Known rows, with every way that one mark hangs from another:
Z{D{H} U}: [-4.00 -1.73 -0.93 -1.90  1.76  1.34 -0.57  1.13 -5.98  0.56  1.01 -2.00
  0.12 -0.46 -0.68  4.14 -2.95  1.24 -2.40 -2.57  0.01]
F{L{U} Z{D}}: [-6.10  1.44  1.65 -0.33  1.66  0.67 -0.84 -0.66  2.67 -0.09  0.56 -1.04
 -1.58  0.66 -1.63 -0.62 -1.63  0.86  5.04 -0.32  1.35]
Z{F}: [ 1.15 -0.21  0.42  0.49  0.73  0.75  0.28  1.43  0.66  1.38 -0.25  0.37
  1.87  0.95  1.00  0.57  1.41  1.43  2.29 -1.50 -0.46]
H{F{Z{X}}}: [ 0.06  1.33 -0.15  1.38  0.14  1.15  0.48  2.32 -1.30  0.37  0.54  2.45
  0.96  0.57 -0.06 -0.38  1.32  0.30  1.51  0.34  0.69]
D{L}: [ 0.49 -0.60 -0.41 -0.33  0.13  2.11  0.06 -1.15  1.33 -0.30 -0.14 -0.18
  0.69 -0.85 -0.79  2.01 -0.53  0.16 -3.94  2.37 -0.12]
F{L}: [-3.10  0.87  0.21 -0.18  0.63  0.04  0.37 -1.02  1.71 -0.07 -0.04 -1.77
 -0.69  0.86 -0.80  0.07 -0.27 -0.22  2.97  1.29  1.12]
D{H L Z{U X}}: [-6.49 -3.81 -1.94  1.01  1.74  2.60 -0.78 -1.35  0.14 -0.03  0.48 -2.15
  1.81 -2.98 -1.04  4.18 -2.74  0.71 -8.70  1.93  0.99]
Z{D{L} U}: [-3.42 -0.98 -0.80 -2.12  0.91  1.88 -0.74 -0.01 -3.28  0.33  0.51 -1.31
  0.68 -0.97 -1.82  5.05 -3.55  2.14 -3.30 -1.22 -0.43]
L{U}: [-1.96 -0.90 -0.52  0.55  0.58  0.13 -0.02 -2.17  3.65  0.02 -0.24 -0.02
 -1.57 -0.72  0.78 -1.40 -1.94 -0.67 -1.94 -0.35 -0.66]
F{Z}: [-0.28  1.37  1.35  0.06 -0.11  0.49 -0.83  0.72 -0.66 -0.62  0.50  0.97
 -0.26  0.40 -2.17 -1.34  0.93  0.99  1.68  0.07  0.46]
D{Z{F}}: [-1.79 -1.05  1.29  1.28  1.07 -0.18 -0.36  0.08  2.82  1.59 -0.11 -0.15
  2.32 -0.18  1.37  0.53 -0.62  1.80  3.05 -0.51  0.18]
L{F{Z{D}} U}: [-2.93  0.72  0.43  0.10  1.83  2.13 -0.31  1.09  1.75  0.58  0.90  3.43
  0.19  0.18  1.27 -1.32  1.09  1.30  1.85  0.29 -0.56]
L{F{Z{D X}}}: [-2.79  1.28  0.14  0.52  1.14  1.44 -0.50  4.44 -1.19  0.47  1.08  3.82
  2.53  0.24  0.54  0.27  3.92  1.69  2.64 -0.08  0.57]
L{F{Z} U}: [-1.85  0.81  0.13  0.60  1.36  2.12 -0.03  0.05  2.90  0.09  0.64  3.60
 -0.38  0.20  0.67 -2.73  1.78  0.82  0.26  1.47 -0.81]
D{H}: [-0.42 -1.56 -0.56 -0.06  1.21  1.54  0.30  0.21 -2.35 -0.04  0.48 -1.16
 -0.05 -0.24  0.62  0.92  0.18 -0.87 -2.79  0.77  0.48]
H{D{L{U} Z} F}: [ 2.85 -0.12 -0.67  2.46  0.97  1.53  1.07 -2.22  6.76  0.78 -0.33  2.88
 -0.35 -0.75  2.74  1.63 -2.64  0.29 -1.75  3.92 -1.25]
L{F{Z{D X}} U}: [-4.61  0.27 -0.40  1.06  1.71  1.59 -0.52  2.17  2.35  0.52  0.84  3.81
  0.96 -0.51  1.31 -1.14  2.01  1.07  0.72 -0.39 -0.12]
H{D U}: [ 3.54  1.25 -0.83  2.34  0.32 -1.48  0.00 -0.05  4.01 -0.84 -0.29  1.50
 -2.80  0.04 -0.75 -0.77  0.26 -0.65 -0.93  2.88 -2.13]
H{D F{L{U} Z}}: [ 1.80  2.98  0.24  1.89  0.90  0.87  1.08 -0.61  4.68  0.07  0.06  2.86
 -2.42  1.67  0.54 -0.95 -0.08  0.28  4.20  2.65 -0.40]
H{D F U}: [ 5.51  1.91 -1.20  2.71  0.62 -0.20  1.36  0.43  2.85  0.08 -0.11  2.83
 -2.36  0.90  0.83 -0.20 -0.17 -0.97  0.26  3.81 -2.38]
F{Z{D{L} U}}: [-2.96  0.60  0.73 -1.66  0.63  2.08 -1.42  0.72 -3.21 -0.30  0.90 -0.05
  0.22 -0.36 -3.57  2.65 -1.80  2.66 -1.02 -0.94  0.11]
Z{F{L} U X}: [-5.94 -0.25 -1.61  0.70  1.09  0.37 -0.14  1.43  0.47  1.10 -0.18 -1.21
  1.80  0.39 -1.62  2.13  0.72  2.13  0.68 -2.81  0.34]

Rows:
[-5.16 -0.45 -1.05  2.23  1.44  0.16  0.23  0.77  5.41  1.26 -0.57 -0.54
  1.45  0.15  0.96  0.02  1.44  0.51  1.81 -1.68  0.67] -> Z{F{L{U}} X}
[-6.64 -0.64 -0.54  1.43  2.19  0.11 -0.22  2.51  3.70  2.00 -0.13 -0.75
  2.31  0.16  1.94  2.24  0.23  1.28  4.23 -3.58  1.07] -> Z{D F{L{U}} X}
[-2.24 -1.13 -0.35 -1.66  1.59  2.64 -0.45  1.30 -2.57  1.72  0.29 -0.92
  2.48 -0.01 -0.76  5.57 -2.04  3.49 -0.83 -2.77 -0.97] -> Z{D{L} F U}
[-3.32  0.22 -0.32 -0.84  1.30  1.01  0.20 -0.29 -0.42  1.14 -0.06 -1.92
  0.59  1.40 -1.75  1.79 -0.72  2.44  2.32 -1.62 -0.42] -> Z{F{L} U}
[-1.47 -0.12 -1.09  2.29  0.06 -1.77 -0.79  0.23  3.45 -0.04 -0.17  1.56
 -0.05 -1.17 -0.01  1.35 -0.94  1.39 -1.09 -0.16 -0.62] -> H{D{Z{U X}}}
[-5.29  0.58 -0.09 -0.29  0.41  0.12 -1.76  2.90 -3.36 -0.19  0.94  0.60
  0.79 -0.60 -3.05  1.68 -0.35  2.24  0.35 -3.17  0.72] -> F{Z{D U X}}
[-3.19 -0.57 -1.07 -2.10  1.43  2.91 -0.31  1.03 -3.27  0.67  0.82  0.53
  1.56 -0.61 -0.82  4.89 -1.62  2.52 -2.69 -0.16 -0.78] -> Z{D{L{F}} U}
[-4.70  1.57  1.27  0.32  1.05  0.69 -0.47 -2.10  4.01 -0.64  0.25 -0.76
 -2.28  0.72 -2.38 -2.35 -0.82  0.25  3.04  1.19  1.07] -> F{L{U} Z}
[-5.94 -1.29 -0.66  1.10  2.75  1.14  0.01  4.11 -0.33  1.93  0.37 -1.65
  3.24  0.34  1.89  3.88  1.78  0.89  3.40 -2.92  1.90] -> Z{D{H} F{L} X}
[ 5.25  3.03 -0.10  2.70  0.59  0.16  0.68  1.10  2.29 -0.45  0.29  3.69
 -2.57  1.28 -0.90 -1.20  0.63 -0.22  1.49  3.93 -1.92] -> H{D F{Z} U}
[ 0.78 -0.14 -0.01  0.33  1.48  2.76  0.81  1.17 -3.65  0.31  0.92  0.45
  0.09  0.67  0.56  0.46  0.59 -0.53 -0.80  1.52  0.65] -> D{H{F{Z}}}
[ 3.02  1.64 -0.72  0.51  0.35  2.16  0.00  0.40  1.95 -0.59  0.29  3.86
 -0.10  0.08 -0.93  1.72  1.86  1.95 -2.47  3.08 -1.63] -> H{D{L{F{Z{U}}}}}
[-2.08 -3.04 -0.07  1.76  2.93  3.15 -0.07 -1.30  3.12  0.85  0.22 -2.04
  1.60 -1.57 -0.03  2.60 -1.60  0.36 -4.79  4.24 -0.26] -> D{H{U} L Z{F}}
[-3.35 -0.73  0.73 -0.44  2.98  1.82  0.36  2.32 -1.25  1.98  0.48 -2.13
  2.09  1.37  1.77  3.55  0.37  1.23  4.93 -1.94  1.16] -> Z{D{H} F{L}}
[-1.31  1.54  0.06 -0.69  0.80  2.11 -0.22  1.72 -2.55 -0.04  1.06  3.19
  0.77  0.80 -1.51 -0.52  2.54  2.19  0.53  1.03 -0.66] -> L{F{Z{U}}}
[-1.03  0.52 -0.54  0.49  0.68  3.34 -0.09  1.41  1.18 -0.26  0.56  2.91
  2.31 -0.65 -0.77  1.14  3.16  1.27 -2.97  3.18  0.22] -> D{L{F{Z{X}}}}
[-5.00 -1.16 -1.37  0.13  1.31  0.14 -0.85  3.96 -2.59  1.89  0.24 -0.19
  3.16 -0.34 -0.03  4.26 -0.18  3.00  0.65 -5.61 -0.18] -> Z{D F U X}
[-1.11 -0.27 -0.13 -1.05  1.39  2.58  0.07  1.63 -0.75  0.82  0.63  1.40
  2.34 -0.39  1.36  3.57  0.29  1.34 -0.32  1.01 -0.01] -> Z{D{L{F}}}
[-3.99 -1.81 -0.25 -0.30  0.71  1.78 -0.79 -2.73  1.58  0.07  0.10 -1.31
  0.92 -2.02 -1.93  3.06 -4.00  1.83 -4.64  1.99 -0.13] -> D{L Z{U}}
[ 0.63  1.54  1.03 -0.15  0.78  1.59  0.39  2.34 -2.87  0.92  0.83  2.06
  0.78  1.15  0.49  0.82 -0.24  0.89  3.98 -0.25  0.42] -> H{F{Z{D}}}
[ 0.96 -0.29 -0.52  2.17  1.18  1.27  0.16 -1.87  7.91  0.26 -0.15  3.31
  0.15 -1.21  2.10  0.92 -0.32  1.05 -2.31  4.05 -1.45] -> H{D{L{F U} Z}}
[ 4.03  1.28 -1.41  2.08  0.95  1.18  0.48 -0.08  5.10 -0.76 -0.08  3.15
 -1.33 -0.29 -0.38  0.71  1.72 -0.09 -3.39  5.71 -2.54] -> H{D{L{F}} U}
[-4.97 -2.80 -0.64  2.69  1.53  1.57 -0.59 -1.53  7.83  1.29 -0.55 -0.01
  2.70 -2.45  1.30  1.58 -1.80  1.27 -3.67  0.71  0.15] -> D{L{U} Z{F X}}
[-5.65 -2.23 -1.32  2.27  1.69  2.23 -0.26 -1.45  7.17  0.65  0.04  1.98
  2.44 -2.75  1.80  0.95 -0.50  0.72 -4.83  3.30  0.15] -> D{L{F U} Z{X}}
[-2.15 -1.30 -0.30 -0.07  2.10  0.74 -0.29  1.59 -2.47  0.32  0.77 -1.55
 -0.30 -0.38  0.40  2.24 -1.24 -0.65 -0.69 -0.01  0.09] -> Z{D{H{U}}}
[-4.31 -3.84 -0.49  1.09  2.35  3.13 -0.24 -3.78  4.35  0.23  0.21 -1.93
  0.24 -2.66  1.11  1.90 -3.71 -0.43 -6.97  3.41  0.47] -> D{H L{U} Z}
[ 1.81  0.06 -0.38  2.82  0.84 -0.27 -0.40 -1.91  7.17 -0.67 -0.35  0.98
 -1.59 -1.38 -0.87  0.94 -1.69  0.06 -3.12  5.26 -1.74] -> H{D{L Z} U}
